What can hang from each mark:
nefero: gufor lege liriz vevu virov
vevu: gufor
liriz: gufor
virov: gufor liriz nefero
gufor: liriz nefero

Every row comes from one small tree of marks. Brackets hold a mark, then the marks that hang from it, in alphabetical order. Every link used is in the known rows. Which tree was each row made from?
Known rows:
[nefero gufor vevu virov]: [ -8  -5   5   3   1  -5   4   0  -2 -21  -5   8  -2   2  15 -15  -5  -4
 -10  -6   0   0  -5  -2   8   0  20 -10  19  -5  -9  -4   7 -12  18  11
 -12 -13   1  -1  -1  -1  -3  11  -7   5  27  -2   2  -1  -2  -8  26  12
  17]
[virov [gufor nefero]]: [  1 -12   8  -6  -3  -4  -2   2  -3  -9 -11  -7   9   1  11  -6  -5   5
   6  -4   1   1  -8   5   5  -1  -4  -5  -2   5  -7  -3   3   1   9  28
   3  -1  12  11  -3   1  -3   1   9   4  15   1  -3   8   2  -5  -8  -4
 -11]
[nefero lege]: [ -2  11   3  -1   0 -12  -6  -6  -1   5  -9  -2   2  -1 -30  10 -12   4
   3 -11  -3   4  15   9  -3   2 -10  17  -7  -5   9   2   1  -6  -6 -15
  10   1   2  -8  -1   3   2 -16  -4  -2  -9 -12  -2  -3   2  -4 -15  -2
  -6]
[nefero [virov [liriz gufor]]]: [ -2  12  -5  -4   0  -4   6 -20  -1   3 -14   2  -2   0  15  -6  -1   3
  18  -8  -1  -7   1  -7  -5   0 -12   4  -2  -3  14   4   2   9  -1  -2
  11   0   2  13   1  -1   0   9  -4   1  -2  -7   6  -6   3   1   4   1
   8]
[virov gufor liriz [nefero lege vevu]]: [ 10  14  11   0   1   2  -4  -1   2  -6 -19 -10 -10   5 -31  10   0   2
   7 -23   5   4  -6  -4  -5  -4  -5  -8 -13  12 -26  -6   2   3  -8  17
  -8   9 -21  13   5  14   5 -14  -8   2  28   2   3  12   4   2 -16   7
 -16]
[vevu gufor]: [ -2   6   7  -3  -3   5   1  -5   0  -5  -3  -3   4  -4   1   5  -2   7
   5  25   2  -2  13  -3 -10  -1 -14  -7   8   0  12   6   6  11  -8  21
  -1   3  -9  -9   1  -1  -3  -7   4   1 -22  -9   4   2   1   1  -4  -9
   7]
[gufor [nefero virov]]: [ -6 -15  -1  -3  -1 -17  -6  -9  -3  -5  -3   5   7   1  21  -8  -7   0
   3  12  -5  -1 -17   9   8   3  -1  -8  -2  -5   0   1   2 -11  12   6
   4  -9  13  12  -3  -4  -5   5   5   1   1   0  -6   1   0  -5   9   6
  -6]
[virov nefero]: [ -6   4  13   0   3  -3  -6   4   0   2 -28   0   1   2 -10  20  -1   6
  14  18   3  -3   1   8   1   0  -9 -13  -9  -2  -4  -1  18 -15   0  10
  -3  -1  -7   5   0   2  -4 -11  -2   2  -4  -5   8   8  -2   4 -11  -9
 -13]
[vevu [gufor liriz]]: [ -1   7   4   1  -2  10   4   1   1   8   3  -2   6  -3   8   1   0   3
   1  17   6  -2  20  -4 -14  -1 -11  -3  -3   1   9   9   4   8 -19  12
  -2   8  -5 -10   1  -6   0  -4   5  -3 -31  -5  14  -3   2   2  -8 -14
  12]
[gufor liriz [nefero vevu virov]]: [ -5 -16  -6   6   2  -5  -1   3   0   5  14   9   4   1  22 -11  -1  -5
 -10  -1   0   1 -12   1   3   1  12  -6 -12   0  -7   1  -3 -13   5  -8
   8  -7  11   2  -2 -11  -2  10   0  -4  -6  12  -4  -3   0  -3  17   6
   7]
[virov [gufor [nefero lege vevu]] liriz]: [  6   2   3  -3  -2  -5  -3  -7   0  -4  -6  -7   1   2 -17  -5  -3   2
   2 -32  -2   4  -9   1   0  -4  -6  -1 -13  10 -12  -3  -7  15  -3  15
   1   6 -11  11   3   7   7   1   0   2  30   3  -7   7   5  -3  -9   9
 -18]
[gufor liriz [nefero vevu]]: [ -7 -13  -2   8   3  -1  -3   9   1  15   4   7   4  -1   8   0   1   0
  -7  -1   0   2  -2   6   2  -1   5  -2 -20   1  -2   3   0  -7  -2  -8
   3   0  -1  -6  -2 -10   0   8   3  -5  -1   7  -3  -1  -1   1   6  -2
  -1]
[nefero [liriz gufor]]: [ -3   3  -6  -1   1  13   9   0   2  17 -13   1  -1  -3  -1   6  12   5
  13  -4   0  -8  14  -4   5   1  -9  20   8  -7  31   1   0  15   5 -20
  10   6   6  -3  -1  -3  -1  15   1   2  -9  -7   7  -7  -3   8  -6 -19
   9]
[vevu [gufor liriz nefero]]: [ -1  -6   2  -1  -3   4   0   2   0   5   8  -3   8  -2  21  -4   1   1
  -3  24  -1  -1   5   1 -10  -1  -7  -7  -5   1   1   8   4   7 -15  18
  -6   3   3  -7  -1  -6  -1   0  12  -5 -25  -2   2  -1   2   1  -3  -8
   3]
[liriz [gufor [nefero vevu]]]: [ -4 -11  -2   0   3  -3   6   0   1   4 -13  -3  -3  -2   4  -1   1   5
  11   1  -7  -4 -12   2   5   0   0   5  -4   0  10   2  13  11  10   5
   3  -5  16   0   0  -4  -4  15   4  -1  -3  -9 -18  -1  -3   2   5  -1
   2]
[liriz [gufor nefero]]: [ -4  -7  -1  -4   2  -6   5  -5   0   7 -20  -6   3  -2   7  -3   0   7
  17   1  -7  -6  -7   6   3   1  -7   8  -4  -2  10   3  17  10   6   9
   2  -3  22   5  -1  -4  -4  13   8  -2  -9 -12 -11  -2  -2   4  -5  -7
  -6]
[vevu [gufor liriz [nefero lege]]]: [  4   2  -1  -2  -3  -2  -2  -2  -1   4  13  -2   5  -2   8  -4  -6  -2
  -4  14  -3   2   8   2 -12   1  -5   1  -5   2  -4   8   0   3 -16   7
  -6   4  10  -9   0  -3   2  -7   9  -7 -29  -2  -2  -3   3   0  -9   0
  -2]
[gufor liriz]: [ -8   5   4   5   1   6   0   4   0  21 -11   8   6  -1   2   9  -2   4
   4  -6   6  -1  27   4  -8  -1  -9   7 -18  -3  10   5   3  -7 -13 -13
   9   6  -2  -7  -2 -11   1   0   0  -3 -17  -2  19  -4   2   2  -9 -17
   7]
[nefero gufor lege liriz]: [ -1   5   2  -2  -1   3   0  -1   0  -2  -7   5  -1   0 -14   1   0  -4
  -9 -24  -5   0  21   7   6  -1   6  25  17 -12   4  -3  -3  -3  11 -24
 -20   3   0  -8  -3   5   6   0  -2   2  12 -10  10  -6   1  -2  -8   0
  -6]
[vevu [gufor [nefero lege liriz virov]]]: [  6  -1  -8  -6  -4  -3  -1  -8  -2 -11  23  -3   3  -2  15 -14   0  -5
  -6  22  -6  -1  -7  -1  -1   2  -1  -4  20  -3   3   3  -9   7   1   3
  -1  -2   8  -2   0   4   1  -2   7  -1 -15   0  -8  -4   0  -1   3   7
   1]

Write each row's tree:
[  1 -10 -14   0   0  -8  -4  -3   0  -4  21   2  -2   0  -1 -10   0  -7
 -15  -5  -8   3 -19   4  12   3  12   5  10  -5   3  -4 -14  -7  13 -21
   6  -8   7   0  -1   2   1   4  -3   0   9   8 -17  -5  -2  -2  13  14
  -7]
[gufor [nefero lege liriz vevu virov]]
[ -1  -5  -3  -4  -4   6  -1  -2   0  -1   8  -2   5  -3  17  -3   8   3
   0  31  -3  -4  -1   2   1   0  -8  -7  13  -4  13   5  -2  14  -1  10
 -10   3  -6  -3  -1   0  -1   3  11   1 -11  -1  -1   2   0   3  -1  -6
  -2]
[vevu [gufor [nefero liriz]]]
[ -2  -5  -2   2   1  -9  -7   0  -1  17   3   3   6   1  -3   1  -8  -2
  -7  -9  -5   3   6  13  -4   1  -2  10 -22  -3  -3   4  -3 -11  -8 -16
   3   1  12  -2  -4  -7   4  -3   5  -9 -16  -2   0  -7   2  -2 -12   0
 -13]
[gufor liriz [nefero lege]]
[  0   4  10  -3   2   1  -3   4   0  -3 -20   2  -6   4 -17  14   3  -3
   0  -4  -2  -2   8   7   7   0   5   3   9 -10 -16  -5  11 -15   6 -10
 -25   1  -4   0  -2   9   3  -8  -3   2  13  -7  10   2  -2   2 -12  -1
 -16]
[virov [nefero gufor lege liriz]]
[ 10   4  10   2   3   4  -1  15   1  -4  -5  -8  -6   4 -16   8  -5  -3
  -1 -12   9   6   3  -4  -9  -1  11  -2 -13  11 -33  -8   2 -13  -7  14
  -2   2   6   3   2   4   1 -14  -4  -1   4   5   5   6   1  -1 -13  -1
  -5]
[virov [gufor liriz] [nefero lege vevu]]
[  4   0  15  -1   1   9  -1  12   0  -1 -19  -6   2   5   3  10  -1   2
  11  -2  12  -1   6  -4  -7  -1  -1 -11 -16   9 -25  -4   8 -13  -4  24
  -4   5   8  11  -1  -1  -2  -8   3   2   1   6  18  10   2   1 -19 -14
  -5]
[virov [gufor liriz] nefero]
[  0   6  -5   5  -2  20   6   7   3   2  16   1  -2  -5   1   4  16   2
  -8  13   5  -2   7  -9   2  -1  -1   0  21   0  27   0  -7  17  -5  -8
   2   6 -26 -19   2   0  -1   4  -4   5  -3   3   4   1  -3   5  10  -7
  15]
[nefero liriz [vevu gufor]]
[  3 -11   1  -3  -2   7   2  10   0  -8   4  -3   5   0   7  -8   6   1
  -3  -6   3   0  -8  -1  11   0   4  -2   5   5   1  -7  -7   9  12  13
   4  -1   3   6  -1   1  -1   9   4   7  21   9  -3   8  -1  -2  -1  -3
  -5]
[virov [gufor [nefero liriz vevu]]]
[ 10   6 -14  -1  -1   2   5   3   0 -13  26  -1  -6   1  -7 -15   0  -9
 -12 -19   2   5  -4 -12   5   3  15  13  19   3   2 -11 -25   1  10 -18
  16  -4   6   1   1   7   2   0 -10   6  15  10  -3  -3  -1  -5   9  12
  17]
[nefero lege liriz vevu [virov gufor]]
[ -7 -14  -6   4   1   3  -3   5   2   7   6   6   3  -2   2   3   9   1
  -5   0  -3   0 -11   8  15   0   2   0   5  -4  17  -2  -5   2  11 -14
  -1  -3 -11  -5  -2  -2  -1  12   1   4  15   7  -8   2  -4   4  10  -2
  -7]
[gufor [nefero liriz vevu]]
[  0  -6  -2  -3  -3   0   1  -4  -2  -2  17   2   7  -1  29 -13  -1  -3
  -4  26  -1  -3  -3  -5  -9   1   0 -13   2   0  -5   7  -1   2  -7  14
   0  -1  10   1  -1  -6  -2   1   9  -4 -29   2   2  -4   1  -1   6  -2
   9]
[vevu [gufor liriz [nefero virov]]]
[  4  -1  15   0   2   6  -2  13   0 -15 -17  -8  -3   4 -10   8   0   4
   8   7   9   2  -9  -5   2  -1   4 -16  -4   9 -21  -8  10  -7   4  34
  -4   0  -5  11   2   6  -7  -8  -3   6  18   4   1  16  -2  -1  -3  -3
  -5]
[virov gufor [nefero vevu]]
[ -7   6   5  -4  -2  -5   1 -16  -3 -11 -22  10   2   3  15 -12  -5  -1
   6 -18  -4  -5   7  -1   2  -2  -1  -7   8  -8  -7   0   5  -4   8   4
 -13  -2  -8  12  -2   1   2  10  -3   5  23  -8  17  -2   4  -6   9   8
   2]
[nefero gufor [virov liriz]]
[ -2  -6  -5   7   3  -6  -4   5   1  14  10   4   1   0  -8   0  -6  -4
 -14 -15  -4   7   0   9  -1   0   9   9 -18   1  -8   2  -3  -9  -6 -18
  -1  -2   6  -9  -1  -6   3  -2   0  -8  -6   5  -9  -4   0  -1   2   6
  -6]
[gufor liriz [nefero lege vevu]]
[ -3   4   2   7   0  12   5   8   2   3  10   2  -1  -4   1   2   4   2
  -7  10   6   1  12  -7  -9  -2   0  -6   2   4  10   6   2   9 -12   7
   3   1 -18 -18   3  -5  -2  -2  -1  -1 -16   2   3   1   1   2   8  -7
  18]
[nefero [vevu [gufor liriz]]]
[  8  11 -20   0   2   0  10  -4   1   0  20   0 -12  -2  -8  -9   4  -7
  -5 -14  -4  -1  -3 -12   4   3  13  23  21  -3  16  -5 -13   7   8 -35
  17  -6  17  -3   1   3   1   9 -11   0  -5   1 -11 -13  -3   2  13   8
  21]
[nefero lege [liriz gufor] vevu virov]
[  0  -8  -9   5   2 -10  -4   0  -1   4  21   5   0   2   5 -10  -9  -8
 -17  -8  -4   6 -10   4  -1   2  13   5 -11   1 -12   0  -9 -16  -2 -18
  10  -7  15  -1  -2  -6   2   1  -2  -7  -6   7 -10  -7   0  -4  12  13
   3]
[gufor liriz [nefero lege vevu virov]]
[  5   7   8   4   3   1  -3   8   2  -3   0  -6 -10   1 -21  15  -1  -1
  -3  13   4   4   3  -2  -9  -1   4  -7  -7   5 -17   0   9 -10 -15   7
 -12   1  -9  -8   3   4  -1 -19  -4  -5 -14  -1  -1   4  -2   4  -6   3
  -1]
[virov [nefero lege [vevu [gufor liriz]]]]
[  7  19  -8   0  -1  -8   3 -14   0 -10  22  -2 -10  -1 -14 -11  -6  -4
  -7  -3  -3   4  -4 -11 -10  -1  -1  -4   9   3  -2   3 -13  10 -12  -3
   6  -2 -16  -3   6   7   5  -9 -11  -1   1   0  -9  -4   3  -3  10  20
  14]
[nefero lege [vevu gufor] [virov liriz]]
[  3 -12   3  -5  -3   4  -1   4  -2  -4  -4  -5   9   1  13  -4   3   2
   4  -5   3  -1  -4   1   8   0  -3   0   3   3   1  -6  -6   6  12  13
   3   3   8  11  -3   2  -1   7  10   6  15   5   3   7   0  -2 -11  -8
  -9]
[virov [gufor [nefero liriz]]]
[ -3   1 -11   5   0   7   4   3   1   0  19   9  -2  -1   7  -4  10  -3
  -9  -1   3  -2  -4  -9  11   2   8  -1  18  -4  25  -5 -14  -1  11 -25
  15  -5 -12  -3  -1  -2  -3  10 -10   6   7  10   4  -4  -4   0  22   2
  18]
[nefero liriz vevu virov]
[  0  -2  -8   1   0 -18  -6 -13  -1  -6  10   4  -1   1  -5  -8  -6  -3
  -6 -12  -9   5 -20   6   4   0   3  -3  -5   0  -6   0  -7  -4   5 -11
   2  -6  -4   5   2   4   4  -1  -6  -2  15   4 -15  -1   1  -4  10  23
 -11]
[gufor [nefero lege vevu [virov liriz]]]
[  0  13   8  -2   3   3   1 -11   2  14 -41  -4  -9   2 -11  20   9   7
  31  -1   0  -9   0  -2  -4  -3 -19  -7 -17   2   0   4  18   9  -9   7
 -10   9 -13  14   4   4   1   1  -2  -1   1 -11   9   3   1  11 -16  -7
 -14]
[virov [liriz gufor] nefero]
[  6   7   1   2   1   8  -2   8   3  -3   6  -4 -10   0 -24  16  10  -3
  -4  16   2   1  -2  -3  -1   0   2  -3  10   1  -5  -3   2  -2  -6  -4
 -13   0 -17  -8   3  10   0 -14  -6   0  -4   1  -2   3  -4   5  -3   1
  -5]
[virov [nefero lege liriz [vevu gufor]]]
